Every row comes from one small tree of marks. Brackets hold a mark, then the marks that hang from it, in the order of their numbers. Every link used is in the known rows. Which tree was each row made from?
Known rows
(k640 (k333 k354 k632)): [-0.99  0.36 -2.91 -0.14 -2.65  2.05 -0.95 -1.25  1.07  2.18  0.62 -0.77
 -0.42 -0.21 -2.28  0.91 -1.57 -0.07 -0.35 -2.17  3.02 -3.42]
(k333 k632 k640 k713): [-1.84  0.32 -4.67  0.47 -2.71  2.06 -2.13 -1.74  1.48  1.26 -0.58  2.14
 -0.37 -0.14 -0.35 -1.12 -3.58  2.35 -0.56 -0.03  2.70 -0.41]
(k333 k354 k640 k713): [-0.24  0.72 -5.21  1.37 -1.39  2.93 -0.55 -2.46  2.75  2.03  0.47  1.25
 -0.70 -0.91 -0.36 -0.12 -2.41  1.91 -1.11 -3.62  2.19 -2.07]
(k220 (k713 (k249 k58) (k333 k354) k393)): [ 4.29 -0.22  2.42  0.84  0.63  3.69  1.21 -1.75 -0.94 -1.33  1.80  1.84
 -0.16  1.09 -1.01  0.77  0.96  0.72 -0.15 -0.92 -0.01  0.88]
(k333 k354 k632 k640 k713): [-0.11  0.89 -5.45  1.46 -2.04  2.90 -2.14 -2.21  2.41  2.02  0.32  1.78
 -0.46  0.24 -0.71 -0.10 -3.21  3.01 -0.15 -1.78  2.60 -2.25]
(k220 (k713 k393)): [ 0.62 -0.16  1.23 -1.62 -1.51  3.50  1.78 -1.26 -1.24  0.85  0.98  0.60
 -0.77  0.66 -2.73 -1.03 -0.24  0.35 -0.34  0.25  0.33 -0.12]
(k713 k220 k249 k333 k393): [ 1.67  0.79  3.08 -2.06  1.20 -0.60 -0.08 -3.33 -3.17  0.38  1.22  2.39
 -0.47 -1.50  0.80  1.68  1.43 -0.61  1.19  0.35  0.54  1.76]
(k333 k354 k632 k640): [ 0.55  1.29 -3.41  0.11 -1.95  2.35 -2.63 -0.97  1.11  1.97  0.15  1.26
 -1.53  1.24 -1.33 -0.11 -0.94  1.51  0.10 -1.38  2.07 -2.83]
(k223 (k58 (k249 (k713 k220 k333 k393)))): [-0.14  0.64  6.30 -0.97  1.20  1.50  1.27  0.41  0.11 -0.45  1.99  2.97
 -1.35 -2.66  0.23 -0.26  0.83  1.00 -0.82  1.71  1.90  1.19]
(k249 k58 (k713 k393)): [ 1.52 -0.45  0.31  0.94 -1.25  3.48  1.42  0.57  0.99 -2.72  2.04  0.80
  0.55  0.16 -2.17 -1.68 -2.15 -2.39 -2.04 -0.37 -0.98  0.97]
(k713 k220 (k249 k58) (k333 k640) k393): [ 2.29  0.51  2.24 -0.61  2.09  0.38 -1.59 -2.28 -1.21 -1.29  1.76  3.91
 -0.58 -0.25  2.60  0.67  0.39 -0.03 -0.40  0.70 -0.18  3.95]
(k161 k58): [-2.00 -0.94 -2.21 -1.78 -2.59  1.30  0.42  0.03  1.48 -0.05 -0.49 -0.54
 -1.17 -3.45 -1.67 -0.68 -0.07 -0.96 -1.17  0.10  0.57 -0.09]
(k249 k58 (k713 k220 k333 k393)): [ 2.39  0.74  3.57  1.22  0.28  1.02  0.11  0.39 -0.10 -2.40  3.02  1.79
  1.17 -1.06  0.27 -0.07 -1.52 -1.73 -2.10  0.87  0.47  2.82]
(k249 (k58 k223) (k713 k220)): [ 2.11 -0.96 -0.75  2.32  2.18  1.32  1.00  1.99  2.22 -0.41  1.07  0.03
  1.79 -3.26 -0.31 -3.16 -2.38 -1.26 -4.60  1.14 -0.39  2.20]
(k223 k58): [-2.31 -0.55 -1.72 -0.60 -2.06  2.38  1.57 -0.33  0.48  1.36 -0.50  0.30
 -2.49 -3.11 -1.69 -1.11 -0.21 -0.13 -0.50 -1.02  1.81  0.49]
(k640 (k333 k632 (k713 k220))): [-2.24 -0.60 -3.08  0.30 -1.30  1.22 -0.36 -2.52  0.96  2.49  1.20  0.24
  1.16 -3.03  0.44 -0.24 -4.90  1.29 -1.18  0.17  3.53  0.16]
(k333 k632 (k713 k220 k249 k393)): [ 1.33 -0.70 -1.34 -0.90  0.98  2.18  0.07 -4.32 -2.10  1.16  1.56  2.48
  0.42 -1.35  0.63  0.07 -3.16  1.81  1.15  1.77 -0.05  1.48]
(k640 k333): [-2.77 -0.32 -1.86 -1.21 -2.65  1.08  0.80 -1.37  1.04  1.37  0.09 -0.91
 -0.32 -1.94 -1.86 -0.54 -1.04 -1.87 -1.25 -2.33  2.54 -1.34]
(k223 (k58 (k249 (k713 k220 k333)))): [-0.98  0.01  5.10  0.20  0.73  0.91  1.09  1.02  1.27 -0.04  0.81  1.74
 -1.29 -4.35  0.46 -1.16  0.51  1.09 -1.81  1.15  3.25  0.39]
(k640 (k333 k354 k632 (k713 k220 k249))): [ 0.64 -0.65 -3.40  0.83  0.88  2.42  0.29 -4.23  0.55  2.49  1.64  0.56
  1.00 -3.07  1.11  0.26 -3.84  2.09  0.12 -1.42  2.39 -1.57]
(k223 (k58 (k249 (k713 k220)))): [-0.64 -1.22  3.08 -0.19  1.22  2.94  2.27  0.75  1.67  0.67  1.34  0.68
 -1.27 -4.35 -0.21 -2.91 -0.78  1.13 -1.97  1.26  1.73 -0.29]
(k220 k713): [ 0.04 -0.78 -0.09 -0.50 -2.16  2.97  1.74 -0.65 -0.03  1.18 -0.14 -0.66
 -0.51 -0.94 -2.25 -2.19 -0.62  0.59 -1.15 -0.26  1.85 -0.88]
(k713 (k333 k632 k640) k393): [-0.67  2.67  0.57 -1.51 -2.58  0.03 -3.72 -1.06 -1.25  0.09 -0.10  4.13
 -1.45  2.56 -0.60  1.72  0.43  0.62  0.95  0.85  2.34  0.58]
(k220 (k713 (k249 k58) (k333 k640) k393)): [ 2.25  0.09  2.52 -0.23  0.40  2.93 -0.26 -1.56 -0.96 -2.36  0.79  3.92
 -0.74  1.58  0.80 -0.84  0.83  1.10 -0.52  0.58  0.23  2.95]

Which tree is each row?
[ 0.50  0.74  3.96 -1.18  0.69  0.04  0.00  1.31  1.00 -0.37 -0.59  2.61
  0.59 -0.11 -2.22 -0.09  2.12 -0.67 -2.55  1.18  0.98 -0.40] : (k58 k223 (k249 (k713 k333 k393)))
[ 2.62 -0.53 -3.89  1.22  1.25  4.59  0.24 -3.46  1.62 -0.61  2.02  2.98
 -0.32  0.56  0.62  0.16 -2.46  1.32 -0.46 -2.59 -1.23  0.86] : (k333 k354 k640 (k713 (k249 k58) k393))
[ 0.59  0.95  1.80 -1.87 -0.88  0.03 -0.06 -2.81 -2.57 -0.45 -0.14  2.51
 -0.77 -0.18 -0.82  1.51  1.98 -1.33  1.30 -0.75  0.60  0.66] : (k713 k249 k333 k393)
[ 1.50  0.24  3.59 -1.63 -0.51  1.86  1.33 -2.52 -2.78 -0.53  0.25  2.41
 -0.48  0.31 -0.88 -0.03  1.76  0.56  1.01  0.21  1.07  0.85] : (k220 (k713 k249 k333 k393))
[ 0.46  2.07  2.50 -0.07 -2.29  0.66  0.55 -0.19 -0.56 -1.81  0.80  2.02
  0.24 -0.07 -1.86  0.38  0.13 -2.05 -0.36 -0.87  1.38 -0.17] : (k249 (k713 k333 k393))
[ 2.79 -0.98  2.18  0.05  1.95  1.87  1.11 -0.15 -1.10 -1.31 -0.23  2.66
  0.70  0.05 -0.63 -0.58  1.53  0.34 -1.88  1.66 -0.64  3.70] : (k220 (k713 (k249 (k58 k223)) k333 k393))
[ 0.10  0.10 -2.73 -1.00  0.14  2.82  0.45 -4.16 -0.13  0.15  0.36  3.71
 -0.59 -0.33  0.58 -0.78 -1.51  1.09  0.72 -1.50 -0.21  0.82] : (k333 k640 (k713 k249 k393))
[-0.57 -0.13 -3.76  1.22 -0.58  2.03 -0.46 -2.91  1.67  3.24  2.04 -0.18
  0.93 -2.48 -0.09  0.90 -4.52  2.07 -0.82 -1.42  3.43 -1.72] : (k640 (k333 k354 k632 (k713 k220)))
[ 1.85 -0.80  1.66 -2.02 -0.09  3.83  2.55 -2.75 -2.30 -0.02  0.66  1.20
 -0.73  0.15 -1.54 -1.68  0.58  0.52  0.94  0.20 -0.66  0.11] : (k220 (k713 k249 k393))
[ 0.52  0.42  4.68 -0.09 -0.31 -0.04 -1.76  0.68  0.35  0.05  0.56  1.45
  0.78 -1.38 -0.30 -0.67 -0.63  1.14 -1.49  2.84  3.59 -1.38] : (k58 (k249 (k713 k220 (k333 k632))))
[ 2.52  1.55  0.85 -0.92 -0.86  1.12 -1.64 -2.79 -2.35  0.22  0.35  2.86
 -0.68  1.62 -1.47  2.82  1.49  0.44  2.45 -0.76  0.94 -1.43] : (k713 k249 (k333 k354 k632) k393)
[ 1.99 -1.70 -1.60 -0.71  2.09  1.91  0.90 -0.74 -0.24 -0.41 -0.05  1.69
  0.24 -0.37 -1.37 -0.77  0.54 -1.43 -1.74  0.80 -2.69  2.63] : (k713 (k249 (k58 k223)) k393)
[-0.30 -0.38  3.61 -0.88  2.20 -1.04 -0.31  2.61  2.67 -0.33 -0.51  1.41
  0.93 -5.19  0.27 -1.07  1.39  0.60 -4.04  3.28  1.43  0.80] : (k161 (k58 k223 (k249 (k713 k220 k333))))
[ 0.85  1.00 -4.20  1.39  0.13  2.26 -2.18 -2.48  1.63  2.98  1.55  1.85
 -0.23 -1.06  1.00 -0.04 -3.93  3.72 -0.56 -0.56  2.62 -1.02] : (k333 k354 k632 k640 (k713 k220))
[ 0.93  0.12 -0.10  2.56 -0.38  0.12 -0.02  2.81  2.32 -2.00 -0.69  1.21
  1.79 -1.84 -1.29 -1.47 -0.55 -2.09 -4.27  0.06  1.38  1.93] : (k249 (k58 k223) (k713 k333))
[-0.49  1.53  2.60  1.03 -0.15  2.67 -0.33  1.22  3.43 -0.19  0.24  2.94
 -2.37 -1.62 -0.22 -0.71  1.36  2.14 -1.28 -1.94  3.65 -2.20] : (k223 (k58 (k249 (k713 (k333 k354 k640)))))
[ 3.16 -1.66 -0.38 -0.70  4.13  1.21  0.77 -1.16 -0.93  0.54  1.24  1.69
  0.38 -1.72  0.38 -0.78 -0.19 -0.70 -2.01  1.97 -2.65  3.85] : (k713 k220 (k249 (k58 k223)) k393)
[-1.73 -1.21  1.77 -0.17 -1.02  3.65  2.29  1.19  2.26 -0.21 -0.08  0.76
 -1.78 -3.08 -1.91 -2.89 -0.25  0.28 -1.78 -0.12  1.87 -1.33] : (k223 (k58 (k249 k713)))
[-1.39  1.61  4.52 -1.03 -0.16  2.21 -0.13  0.83  1.37 -1.54  0.49  4.62
 -2.50 -0.32 -0.16 -0.78  1.36  1.24 -0.68  0.19  2.15  0.42] : (k223 (k58 (k249 (k713 (k333 k640) k393))))
[ 1.50  1.63  0.43  0.48 -0.75 -0.37 -2.62 -1.06 -0.73  2.24  1.18  0.78
 -0.25 -0.94 -0.37  2.40 -0.26  1.24  0.03 -0.03  3.49 -1.22] : (k713 k220 (k333 k354 k632))
[ 0.60 -0.93  2.86 -0.49  0.65  1.88  1.04  0.07  1.22  0.58  1.23 -0.18
  0.37 -2.79 -0.73 -2.51 -0.86  0.28 -2.46  1.13  1.58 -1.84] : (k58 (k249 (k713 k220)))
[-0.45  1.22  2.09 -0.21  0.68 -0.41 -1.66  1.99  2.85 -0.14 -1.94  2.95
  0.16 -0.87 -0.47 -1.77  1.65  0.60 -3.41  0.65  2.64 -0.90] : (k58 k223 (k249 (k713 (k333 k640))))
[ 1.30 -0.94 -0.94 -0.90  1.55  1.95  1.78 -4.55 -1.61  1.26  1.80  1.96
  0.19 -2.50  1.04 -0.14 -2.35  0.85  0.45 -0.01 -0.55  1.59] : (k333 (k713 k220 k249 k393))
[ 0.80  0.33  1.76 -0.86  0.55 -1.05 -0.23 -2.63 -2.05  0.83  0.14  1.27
 -0.14 -3.17  1.15  0.48  0.96 -0.41  0.25 -0.14  2.09  1.03] : (k713 k220 k249 k333)
[ 2.21 -1.19 -6.12  2.71  2.77  3.13 -0.21 -1.61  3.34  0.84 -0.37  2.21
  0.59 -1.59  0.76 -1.38 -2.09  1.77 -3.02 -2.14 -0.48  0.96] : (k333 k354 k640 (k713 (k249 (k58 k223))))
[ 1.51  0.75  5.20 -1.18  2.86 -0.68 -0.10  0.98  0.28  0.43  0.81  2.58
  0.99 -1.53 -0.59  0.04  1.53  0.11 -2.79  2.43  0.85  0.59] : (k58 k223 (k249 (k713 k220 k333 k393)))
[ 0.72 -0.37  1.93 -1.53  1.30  2.13  1.06  1.11  1.33  0.23 -0.13  1.43
  0.43 -0.26 -2.90 -1.88  0.86 -0.64 -2.78  1.34 -0.74 -1.19] : (k58 k223 (k249 (k713 k393)))
[ 0.45  1.77 -0.82  0.53 -2.96  0.33 -2.52 -0.65 -0.13  1.50 -0.26  0.66
 -0.58  0.33 -2.01  2.37  0.35  0.59  0.44 -1.05  3.62 -2.41] : (k713 (k333 k354 k632))
[-1.43 -0.92 -2.42 -1.40 -0.68  2.40  2.23 -4.48 -0.12  0.44  0.80  1.60
  0.56 -1.75 -0.54  0.11 -2.23 -0.64  0.25 -2.26  0.60  0.35] : (k640 (k333 (k713 k249 k393)))
